What can hang from each mark
sekil: busite zanozi zula
zula: saze
busite: saze zanozi zula
pabub: zanozi
saze: sekil
zanozi: pabub saze zula

Every row comes from one small tree of marks. Brackets hold a mark, then the marks that hang from it, in alphabetical order. Every link used is in the known rows. Which tree was each row made from?
Known rows
[sekil [busite zanozi] [zula saze]]: [ -5   6   6  -9  20 -15  29  15  -8 -26   8  -6 -15  -5  -5   4 -10]
[pabub [zanozi saze]]: [ 10   2   6  -8  20   6  16   0 -11 -27   1  17 -13  -4   5  15 -16]
[busite saze zula]: [-15   3  18   2  16 -11  18  16  -7 -29  -1   9   3 -13 -12  12  -9]
[zanozi pabub [zula [saze [sekil busite]]]]: [ 11   6  -4  -1  23 -10  27 -13 -17 -13  -6   8 -23   5  -6  -8 -27]
[zula [saze [sekil busite [zanozi pabub]]]]: [ -2   2  -4  -4  18 -11  42 -10 -20  -9  -2   7 -19   2  -8  -4 -22]
[pabub [zanozi [saze [sekil zula]]]]: [ 16   5  -2  -2  27   4  17  -3 -16 -17  -7   5 -19   0  18   6   1]
[sekil busite zanozi [zula saze]]: [ -6  13  -1   2  23  -7  43  11 -14 -17  10 -10 -30  -3  -2   9 -19]
[sekil zanozi]: [ -7   5  -1  -4  21   5  35   0 -20 -20   1  10 -14  -1  -4  12 -22]
[zanozi [saze sekil] zula]: [ 17  11 -19   1  32  16  15 -16  -8 -13 -16  16 -14  18   6  -8 -25]
[sekil [busite saze [zanozi pabub]] zula]: [-18 -10 -12  -4  11 -39  23  23  -9 -29  17  19   1 -11  -1  16   8]
[sekil zula]: [ -2   9   4   0  26  -3  26  14 -18 -22  -1  -3 -24  -9   3  11  -9]
[sekil zanozi [zula saze]]: [  6  18   8   3  26   6  47   4 -16 -22   4  -7 -26 -11   1  16 -19]
[saze [sekil busite zanozi zula]]: [-13   3 -19   1  25  -9  31   4 -23  -6  -1  -6 -24  10   6  -3  -5]
[zanozi pabub [zula saze]]: [ 20  13  10   0  24  -1  33  -8 -14 -27   0  15 -23 -11  -6  12 -31]
[saze sekil]: [  0   3   3  -4  25   5  21  -6 -20 -12 -15   4 -11   4  -5  -9 -15]
[saze [sekil [zanozi pabub zula]]]: [  8   4 -17  -2  25   1  33 -20 -26 -12  -7  23 -16   5   6   6 -20]
[pabub zanozi]: [  4  -1  19  -9  19  -3  18   2 -23 -27   3   9 -15 -11   0  17 -13]
[zula [saze sekil]]: [ 11  12  16  -3  26  10  30 -11 -16 -15 -15  -3 -14   0 -10 -10 -23]
[saze [sekil busite [zanozi pabub] zula]]: [-13  -2 -21   0  21 -21  36   3 -26  -7   1   5 -25   2   8   3  -2]

Which tree is each row?
[-26  -3   9   2  12 -24  13  23  -5 -26   5   6  -2  -6 -16   6  -9] | [sekil [busite saze zula]]
[ -1   2 -35   0  21  -8  30  -3  -9 -17   9  29 -21  13   5  13 -28] | [sekil busite [zanozi pabub saze zula]]
[-17  -3  16  -9  13 -15  14  14  -4 -34   3  18  19 -12 -13  12  -3] | [busite saze zanozi zula]
[ -1   0 -25 -11  22  -4  10   0   2 -24   5  24  -5  19  -1   1 -23] | [sekil [busite [zanozi saze zula]]]
[ 14   6 -16   0  25   2  23  -5  -7 -25  -2  30 -18   2   4  12 -26] | [zanozi pabub saze zula]
[ 19   7   9  -4  23  -3  16 -14 -19 -16  -2   0 -22   4   0  -3 -23] | [pabub [zanozi [zula [saze [sekil busite]]]]]
[ 10  12 -23   1  28  17  29  -9  -7 -20   1  22 -16  13   6  12 -32] | [sekil [zanozi saze zula]]
[  6  -1 -18 -10  25  -8  24  -3 -10 -18  -7  21  -5   1  13   2   4] | [busite [zanozi pabub [saze [sekil zula]]]]
[  5   7 -18   8  24   5  28 -14 -17 -14  -4  19   0  10   2   4 -18] | [busite [saze [sekil [zanozi zula]]]]
[  4  -1 -12 -14  24   7  16 -11  -6 -17 -13  20   6  13   0  -9 -11] | [busite [zanozi [saze sekil]]]
[ -2  -6   3 -16  16 -19  27  -7 -14 -16  -3  12  -4   0 -12 -10 -13] | [zula [saze [sekil [busite [zanozi pabub]]]]]
[-29  -7  -2   1   8 -32  30  17 -12 -25  13  20  -2 -10 -10  18  -8] | [sekil [busite saze zula] [zanozi pabub]]
[-12   8  25  -5  17 -12  24  14  -7 -24   0  -8 -19  -8 -19  -1 -23] | [sekil [busite [zula saze]]]
[  9   8   5  -3  21   2  47 -17 -22 -13  -8  11 -15  -5  -5   1 -22] | [zula [saze [sekil [zanozi pabub]]]]
[ -6   0 -19  -3  24  -1  14  -2  -7  -8 -11   8 -14  20  -3 -16 -17] | [zanozi [saze [sekil busite]]]
[  5   1  -1 -13  17 -18  26  -3  -9 -27   9  20 -11  -2 -10   7 -25] | [sekil [busite [zanozi pabub [zula saze]]]]
[ 20  11   5 -12  27   9  23 -21 -11 -20 -11  11  -2   6  -4  -8 -24] | [busite [zanozi [zula [saze sekil]]]]
[ -3  -2 -26  -2  22 -12  29 -13 -24  -8  -1  20 -20  13   2   0 -20] | [saze [sekil busite [zanozi pabub zula]]]
[  2   1  -6  -5  19  -6  15   1  -6 -32   6  27  12   0  -4  13 -15] | [busite saze [zanozi zula]]
[-13  -5  -8  -5  18 -17  14   3  -8 -13 -10  15 -13   5  -4  -9  -9] | [zanozi pabub [saze [sekil [busite zula]]]]
[ -4   0   4 -11  16 -26  33  13 -11 -27  11   5 -17 -13  -4  10  -7] | [sekil [busite [zanozi pabub]] [zula saze]]
